Each row comes from the steps of one path. Every step used is in the known rows, and no mark comes twice. Write the path behind each row, first mark first.
Known rows
vabez gezuz labufa: [ 1.07 -1.24 -2.74  3.18 -0.31  1.83 -1.64 -5.58 -1.74 -2.66  3.87  0.51
 -1.10  2.38  0.13  0.97 -0.37 -3.24 -3.80 -3.78  4.04  4.68 -1.47  1.87
  2.57 -2.09 -1.02  0.93  1.12  3.78  2.64 -2.31]
mitu zete gezuz vabez febora labufa rifi: [-2.54 -6.67  1.87  3.54 -1.90  0.91 -0.64 -3.07 -0.09  3.19  3.05  1.67
 -4.82 -3.40  5.32  0.70  1.28 -5.34  1.41  0.09 -1.82  3.03 -3.94  1.71
 -1.91 -3.99 -0.58 -0.30  3.89  3.65  6.67 -3.48]
vabez febora labufa gezuz litek: [-0.12 -5.40  0.66  2.79 -4.08  3.16 -2.89 -3.16 -0.15  0.34 -0.21  0.18
 -2.16  3.28  3.27 -1.36  0.65 -1.84 -2.09 -0.31  2.09  3.50 -1.84  1.43
  0.62 -5.41  2.54  2.60  3.17  5.10  0.86 -3.44]
tipal febora vabez gezuz labufa mitu zete: [ 0.14 -4.46  3.17  0.25 -3.68  4.94 -3.08 -4.67  0.03 -1.57 -1.01 -1.41
 -2.69  3.75  0.24 -1.60 -0.54 -6.05 -1.45 -3.83  2.75  2.00 -1.89  2.24
  1.80 -4.78  1.41 -1.93  1.13  3.64  3.78 -4.37]
febora tipal: [-1.75 -1.02  2.59 -0.13 -5.25  3.36 -0.94 -1.25  0.70 -1.88 -3.29 -1.87
 -1.14  2.55  2.84 -1.85  0.27 -2.58 -0.76 -2.61  3.93  2.26 -0.63  2.01
  2.55 -3.18  0.38  0.03  2.22  3.05 -0.60 -2.13]
zete gezuz vabez febora: [-1.07 -2.25 -0.76  0.81 -1.79  1.88 -1.56 -3.53  0.27  1.35  2.92  1.94
 -1.27  2.10  5.76 -1.77  2.90 -3.80  0.79  0.28  2.35  4.55 -3.56 -0.92
 -0.50 -3.09  0.07  2.57  6.26  7.95  4.81 -4.71]
gezuz vabez febora labufa: [-1.73 -3.40  1.75  1.82 -3.51  5.49 -2.56 -5.09  1.12 -0.10  2.86  1.51
 -1.92  4.23  4.12 -1.26  2.56 -0.23 -1.23  0.14  4.20  3.70 -3.20  0.09
  1.97 -4.73 -0.26  1.24  3.85  5.52  3.17 -3.24]
febora labufa gezuz: [ 0.95 -6.08  1.90  0.53 -1.58  0.29 -1.98 -3.08 -1.02  0.09  1.35 -2.30
 -4.57  1.15  3.07 -0.59  0.14 -2.83  0.17  1.32  1.22  3.06 -2.58  3.56
  1.32 -3.59  1.08  2.34  1.37  2.22  0.75 -3.11]
vabez gezuz: [ 0.49 -1.38 -2.95  2.45 -1.73  2.07 -2.66 -3.83 -0.70 -2.28  4.09 -0.97
  1.07  3.16  0.60  0.48  0.01 -3.92 -3.64 -1.80  3.37  2.93 -0.12  1.86
  1.60 -2.05 -0.47  0.14  1.39  3.41  2.19 -2.31]
tipal febora: [-0.86 -2.36  2.58 -0.72 -5.05  2.20 -3.04 -3.33 -0.44 -1.79 -3.21 -1.98
 -1.50  2.18  0.91 -3.84 -1.32 -4.17 -0.56 -2.36  1.49  2.31  0.47  1.12
  1.46 -4.28  1.44 -1.33 -1.09  2.82  0.50 -2.28]
rifi labufa: [-3.25 -5.19  2.76 -0.28 -2.26 -1.32 -3.25 -5.20  0.52  0.95 -2.09 -0.07
 -3.94 -0.33  0.51  1.22 -3.05 -4.30  1.37 -0.10 -3.35  5.22  1.13 -1.30
 -0.48 -4.14  0.86  0.91  1.57  2.22 -1.02 -1.40]
labufa mitu zete gezuz litek: [-2.72 -5.91  1.89  5.04  1.71 -0.67  0.85 -0.77 -0.40  4.26 -1.12  1.13
 -2.78 -4.52  1.27  3.00  0.25 -7.38  0.78 -1.43 -4.46  1.28 -0.54  1.04
 -3.32 -4.28  0.59 -1.38  4.74  4.51  2.38 -3.80]
labufa febora: [-0.48 -4.00  2.47  1.68 -4.21  2.46 -1.31 -1.97  0.46 -1.67 -2.55  0.35
 -3.21  0.75  2.02 -0.33 -2.64 -1.76  1.13 -1.05  2.09  2.07  0.97 -1.79
  1.50 -0.37  1.46  1.22 -0.65  2.20 -1.13 -2.85]
tipal febora labufa gezuz vabez: [ 0.29 -4.19  3.68 -1.08 -5.61  2.74 -2.56 -4.09 -0.46 -1.51 -0.38 -2.01
 -4.29  2.87  2.46 -3.33  0.41 -3.34  0.69  0.22  3.37  3.21 -2.59  3.15
  2.57 -5.01  1.28 -0.39  0.16  3.10  1.69 -3.11]
mitu zete: [-2.12 -5.78  1.00  3.96 -1.45 -0.73 -1.56 -2.14 -1.13  1.80  0.75 -0.65
 -2.37 -3.52  1.89  1.60 -0.94 -4.30 -0.47 -1.98 -1.92  1.27 -0.59  2.14
 -1.47 -2.50 -0.33 -1.88  1.30  1.49  3.15 -2.14]
febora vabez gezuz: [ 0.94 -3.03  0.16 -0.53 -1.30  5.25 -4.29 -4.16  0.62 -1.81  3.17 -2.13
  1.42  6.99  0.97 -0.47  0.04 -4.75 -3.70 -2.27  4.07  1.92 -2.20  1.11
  2.19 -2.90  0.82  1.22  2.83  3.91  3.51 -4.82]
gezuz vabez: [-2.12 -0.54  0.94  0.87 -1.43  2.87 -1.79 -4.25  0.31  0.34  3.68  1.11
  0.00  2.46  2.92 -0.43  1.53 -1.26 -1.07 -0.37  3.45  3.53 -2.65 -0.41
  1.75 -3.22 -1.74 -0.02  3.56  4.94  2.19 -3.35]
vabez gezuz labufa mitu: [ 0.50 -2.13 -1.89  4.14  1.00  2.00 -0.95 -5.25 -1.27 -1.25  2.73  0.63
 -2.04  1.25 -0.15  2.07 -0.26 -4.10 -3.34 -3.73  2.51  3.93 -0.79  2.02
  1.33 -2.81 -0.92  0.05  2.15  4.04  2.09 -2.90]
mitu labufa gezuz litek: [-2.26 -1.56  1.27  2.08  0.85 -1.46 -0.71 -1.91 -1.07  4.10 -0.07  1.84
 -0.46 -1.27  1.82  3.05 -0.70 -4.94 -1.64 -1.14 -0.78  4.58 -0.23 -0.60
 -0.33 -3.15 -1.85  0.77  4.56  4.88 -0.61 -4.73]
rifi labufa febora: [-2.77 -6.26  4.15  0.09 -4.47 -0.02 -2.55 -4.66  1.44 -0.16 -3.52  1.02
 -5.69 -0.43  1.01  1.82 -4.21 -3.39  3.30  0.19 -2.11  5.24  1.43 -2.67
  0.15 -2.65  1.51  1.45  0.48  1.86 -2.11 -1.77]
zete gezuz: [-0.32 -3.06 -0.79  0.06 -0.40 -0.75 -1.21 -2.08 -0.87  1.08  0.69 -0.18
 -1.45  0.04  3.82 -1.52  0.76 -5.82  0.99 -0.29 -0.45  3.48 -1.74 -0.10
 -0.88 -2.11  0.84  2.61  3.65  5.61  3.03 -3.78]
zete gezuz litek: [-1.17 -1.02 -1.14  0.86  0.38 -0.41  0.55 -1.32 -0.88  1.07  1.18  1.61
  1.54  0.62  2.05 -0.73  1.26 -6.60 -1.07 -0.38 -0.68  4.79 -3.07 -1.43
  0.12 -3.21  1.70  2.96  4.14  7.12  2.25 -3.79]

Write each row's path
[ 0.56 -5.20  2.04  0.41 -1.72  1.44 -1.57 -3.77 -0.44  0.34  3.25 -1.21
 -4.28  1.77  3.74 -0.33  1.47 -1.86  0.13  1.99  2.81  3.66 -3.96  3.01
  1.97 -3.91  0.00  2.19  2.80  3.12  1.53 -3.53] | febora labufa gezuz vabez
[-1.14 -5.78  0.31  3.78  0.14 -1.95  0.04 -2.87 -2.02  2.44  1.24  1.05
 -4.49 -4.76  3.00  1.63  0.11 -5.82  1.06 -2.48 -1.86  3.30 -2.98  1.73
 -1.92 -2.09 -0.25  0.19  3.07  3.52  5.48 -3.26] | mitu zete gezuz labufa
[ 0.47 -3.37  2.93 -0.77 -3.68  5.37 -3.22 -4.94  0.24 -2.13 -1.37 -1.56
 -1.94  5.19  0.15 -2.60 -0.78 -5.65 -1.85 -3.66  3.53  2.32 -1.55  1.75
  2.43 -4.71  1.75 -1.10  0.82  4.09  2.74 -4.32] | tipal febora vabez gezuz labufa mitu
[-4.19 -3.00  4.16  1.46  0.77  0.88 -1.11 -3.06 -0.14  4.03 -1.90  1.65
 -3.48 -3.13  2.95  0.90 -2.98 -5.99 -0.63 -2.06 -4.69  3.27  1.98 -0.80
 -1.18 -4.37 -3.35 -0.80  0.98  0.83  0.76 -3.03] | mitu labufa rifi
[-0.40 -0.93 -0.54  1.35 -4.69  1.36 -2.68 -3.11 -0.66  1.98  3.28  1.04
 -1.68  2.90  5.59 -0.39  1.48 -0.33 -0.67  0.11  5.94  3.71 -3.56  1.98
  0.70 -3.73 -0.98  0.90  6.90  6.63  0.77 -5.18] | labufa gezuz vabez febora tipal
[ 0.15 -1.02 -1.72  2.99 -0.22  2.38 -1.23 -5.66 -1.69 -1.40  3.96  1.20
 -2.38  1.07  1.16  0.62 -1.44 -4.15 -3.80 -3.65  1.73  4.54 -1.49  2.04
  1.95 -3.14 -1.98  0.22  0.29  2.57  2.62 -2.18] | vabez gezuz labufa rifi
[ 0.19 -1.75 -0.14  0.20 -0.72  5.51 -2.98 -3.63  0.55 -1.69  3.55 -0.74
  3.38  7.34 -0.30  0.00  0.41 -5.33 -5.09 -2.50  3.90  2.89 -3.38  0.44
  2.88 -3.74  1.44  1.50  3.16  5.13  2.76 -4.84] | febora vabez gezuz litek
[ 0.66 -4.83  3.44 -1.05 -5.43  1.87 -2.73 -3.62 -0.87 -1.68 -1.78 -2.82
 -4.43  2.32  1.99 -3.57 -0.49 -3.97  0.53 -0.23  2.32  2.82 -1.46  3.24
  2.10 -4.81  1.95  0.07 -0.70  2.47  0.96 -2.90] | tipal febora labufa gezuz
[-0.16 -1.73 -1.19  1.69 -3.19  0.46 -3.12 -3.74 -1.11  2.46  4.25  1.34
 -1.50  2.38  5.29 -0.20  1.07 -0.44 -1.09  0.63  4.64  3.79 -3.19  1.49
  0.18 -3.49 -1.03  0.95  6.52  6.60  1.05 -5.28] | labufa gezuz vabez febora
[-1.00 -6.21  1.09  3.93 -0.98 -1.40  0.28 -2.70 -1.55  2.07  0.40  1.69
 -5.45 -4.74  3.28  1.88 -0.45 -5.26  1.97 -2.24 -1.35  3.34 -2.81  0.87
 -1.43 -1.08  0.25  0.23  2.47  3.35  4.85 -3.38] | mitu zete gezuz labufa febora
[-2.84 -6.65  2.00  5.16  0.29  0.74 -0.32 -1.93  0.61  4.44 -0.31  1.49
 -4.16 -3.64  3.00  2.44  1.16 -5.89  1.37 -1.22 -3.13  0.97 -0.68  1.24
 -3.65 -4.47 -0.05 -1.75  6.13  5.37  3.66 -4.48] | labufa mitu zete gezuz vabez febora
[-2.45 -6.88  2.06  4.69  1.42 -0.84 -0.07 -1.09  0.03  4.36 -1.36  0.31
 -4.23 -4.94  2.12  2.56 -0.03 -6.99  1.68 -1.41 -4.56  0.61  0.11  1.59
 -3.82 -3.66  0.19 -1.70  4.67  3.66  2.62 -3.92] | labufa mitu zete gezuz
[-0.13 -3.43  3.87 -2.48 -4.71  4.65 -4.10 -3.81  0.37 -1.95 -2.72 -2.58
 -1.06  5.37  0.99 -4.15 -1.14 -5.10 -0.99 -2.70  2.69  1.69 -1.11  1.00
  2.04 -4.49  2.43 -0.77  0.23  3.48  2.03 -4.07] | tipal febora vabez
[-1.08 -3.08  4.04  0.82 -7.24  4.13 -0.46 -1.03  1.36 -2.84 -4.57 -0.09
 -3.50  1.93  3.01 -1.09 -1.85 -1.55  1.65 -1.76  4.67  2.21  0.16 -0.80
  2.81 -0.65  1.39  0.82  0.48  2.51 -1.62 -2.76] | labufa febora tipal
[-2.49 -6.81  5.13 -1.13 -4.34  1.65 -3.28 -5.10  1.97 -0.10 -3.34  0.57
 -5.37  1.68  1.06  1.47 -3.97 -3.99  2.92  0.09 -1.31  4.79  0.31 -2.99
  0.72 -2.75  2.09  1.91  1.21  2.13 -1.16 -2.97] | rifi labufa febora vabez
[ 0.69 -3.84  1.14  0.29 -0.37  1.02 -0.01 -3.74 -0.82  0.13 -0.50  1.76
 -4.56  0.43  3.58 -1.10 -0.05 -4.95  1.82 -2.02  1.59  4.90 -3.63 -1.25
  0.76 -1.09  1.25  4.00  3.28  5.95  3.40 -4.95] | zete gezuz labufa febora vabez
[-1.06 -3.79  1.79  3.31  2.55  0.48  0.01 -4.61 -1.40  1.33 -2.39  1.49
 -5.00 -1.91  0.25  1.04 -1.30 -3.48 -0.73 -4.39 -0.84  3.50 -0.81  0.76
  0.21 -3.60 -0.45  0.41  2.05  3.81  0.02 -3.22] | gezuz labufa mitu
[-1.51 -5.90  0.16  3.23 -0.92 -1.76 -0.75 -1.65 -1.32  2.57  1.38  0.00
 -2.97 -3.97  3.35  1.37  0.24 -6.08  1.09 -1.13 -2.49  2.24 -2.00  1.70
 -2.47 -1.94  0.09 -0.47  3.40  3.31  5.10 -3.10] | mitu zete gezuz
[ 1.01 -2.71  2.36 -1.44 -4.45  5.22 -3.69 -5.22 -0.08 -2.97 -0.77 -1.83
 -1.29  6.13  0.40 -3.30 -0.73 -5.10 -2.35 -3.65  4.49  2.83 -2.10  1.61
  3.21 -4.17  1.55 -0.53  0.18  3.89  3.02 -3.95] | tipal febora vabez gezuz labufa
[ 0.66 -2.74  0.94 -0.04 -0.08  5.42 -3.11 -5.36 -0.06 -1.03  3.02 -0.35
 -0.94  5.30  1.37 -0.57 -0.96 -4.84 -3.65 -3.59  3.06  3.05 -3.33  1.33
  2.38 -3.43 -0.04  1.13  2.13  3.32  3.89 -4.69] | febora vabez gezuz labufa rifi
[-2.80 -6.26  2.19  4.58  1.32  0.04  0.20 -1.75  0.04  4.40  0.12  1.00
 -4.02 -4.36  2.49  2.89  0.85 -6.32  1.65 -0.96 -3.52  1.09 -0.86  1.39
 -3.40 -3.99 -0.34 -1.84  5.48  4.34  3.44 -4.22] | labufa mitu zete gezuz vabez
[-1.05 -4.96  5.38 -1.22 -5.17  3.72 -2.16 -4.07 -0.05 -1.64 -2.86 -2.16
 -5.13  1.31  2.12 -4.71 -1.79 -5.16  0.12 -0.89 -0.57  2.59 -0.78  2.44
  2.07 -6.16  1.25 -0.99 -3.04  0.52  1.50 -1.75] | tipal febora labufa rifi
[-2.56 -0.85  1.55  1.33 -5.30  5.81 -2.39 -4.01  1.48 -0.41  1.44  1.59
 -0.68  4.61  4.73 -1.54  2.54 -0.07 -1.38 -1.32  6.09  3.56 -2.95 -0.02
  2.19 -4.50 -0.71  0.46  5.13  6.31  2.22 -3.59] | gezuz vabez febora tipal
[-2.85 -3.34  5.19  1.51 -3.47  2.78 -0.22 -1.75  1.34  0.51 -5.06  1.36
 -3.86 -0.47  2.87  1.78 -1.49 -3.67  1.38 -2.23  1.57  3.20  1.85 -2.05
  1.24 -1.10 -1.22  0.26  1.81  2.63 -0.82 -3.61] | mitu labufa febora tipal
[-0.94 -7.54  2.42  3.15 -2.91  4.40 -3.13 -3.49  1.19  0.25 -2.73 -0.32
 -4.01  2.19  2.91 -1.40  0.40 -2.49 -0.85 -0.90 -0.01  1.95  0.19  1.16
 -0.44 -5.77  2.37  1.51  2.61  3.95  1.27 -2.90] | vabez febora labufa mitu
[ 0.80 -4.26  2.29  0.62 -4.24  5.62 -2.55 -3.07  1.24 -2.66 -0.01 -0.29
 -1.79  4.95  1.64 -0.08 -1.82 -3.04 -0.38 -1.52  4.77  2.13 -0.89 -1.23
  2.78 -0.52  1.91  1.56  0.68  3.08  1.19 -4.62] | labufa febora vabez gezuz
[ 0.32 -3.29  2.02  0.95 -3.89  5.74 -1.60 -2.49  1.24 -2.58  0.31  0.64
 -0.32  5.26  0.83  0.32 -1.52 -3.48 -1.42 -1.57  4.64  2.52 -1.65 -1.81
  3.20 -1.12  2.31  1.86  1.00  3.91  0.78 -4.72] | labufa febora vabez gezuz litek
[-1.10 -6.52  5.16  0.58 -3.90  3.31 -1.08 -3.71  0.57 -0.23 -1.93 -1.32
 -5.58  0.31  2.18 -2.24  1.10 -5.81  2.03 -0.24  0.15  2.26 -1.92  2.51
  0.83 -5.63  1.70 -1.39  0.72  3.43  3.59 -3.17] | tipal febora labufa mitu zete gezuz vabez
[-1.81 -6.43  4.06 -0.60 -4.52  2.14 -3.46 -5.40  1.98 -0.94 -1.90  0.60
 -4.75  2.52  0.86  2.03 -3.60 -4.18  2.30  0.03 -0.30  5.15  0.19 -2.43
  1.11 -2.65  1.78  1.89  1.31  2.26 -0.60 -3.02] | rifi labufa febora vabez gezuz
[-2.39 -5.18  2.46  3.58 -2.57  4.91 -1.83 -4.62  1.42  1.44  2.48  1.90
 -3.28  1.93  3.96  0.30  2.59 -1.33 -0.33 -0.04  2.51  2.90 -3.00  0.51
  0.36 -5.33 -0.37  0.03  4.57  5.20  3.79 -3.58] | gezuz vabez febora labufa mitu zete
[-2.54 -4.44  1.68  0.23 -3.75 -1.53 -3.67 -5.85  0.35  2.56  1.12  1.65
 -4.54  0.67  3.16  2.06 -1.48 -2.31  1.69  1.30 -0.37  6.38 -1.55 -0.57
 -0.86 -4.74 -0.13  1.39  5.53  4.71 -0.57 -3.56] | rifi labufa gezuz vabez febora
[ 0.26 -3.88  3.07  1.24 -1.10  3.22 -0.80 -5.06 -0.75 -1.47 -2.12  1.70
 -5.12  1.72  1.33 -0.14 -2.12 -1.94 -0.25 -4.22  3.26  4.07 -2.36 -1.24
  2.90 -1.01  0.94  2.52  0.37  3.29  0.70 -4.24] | gezuz labufa febora vabez
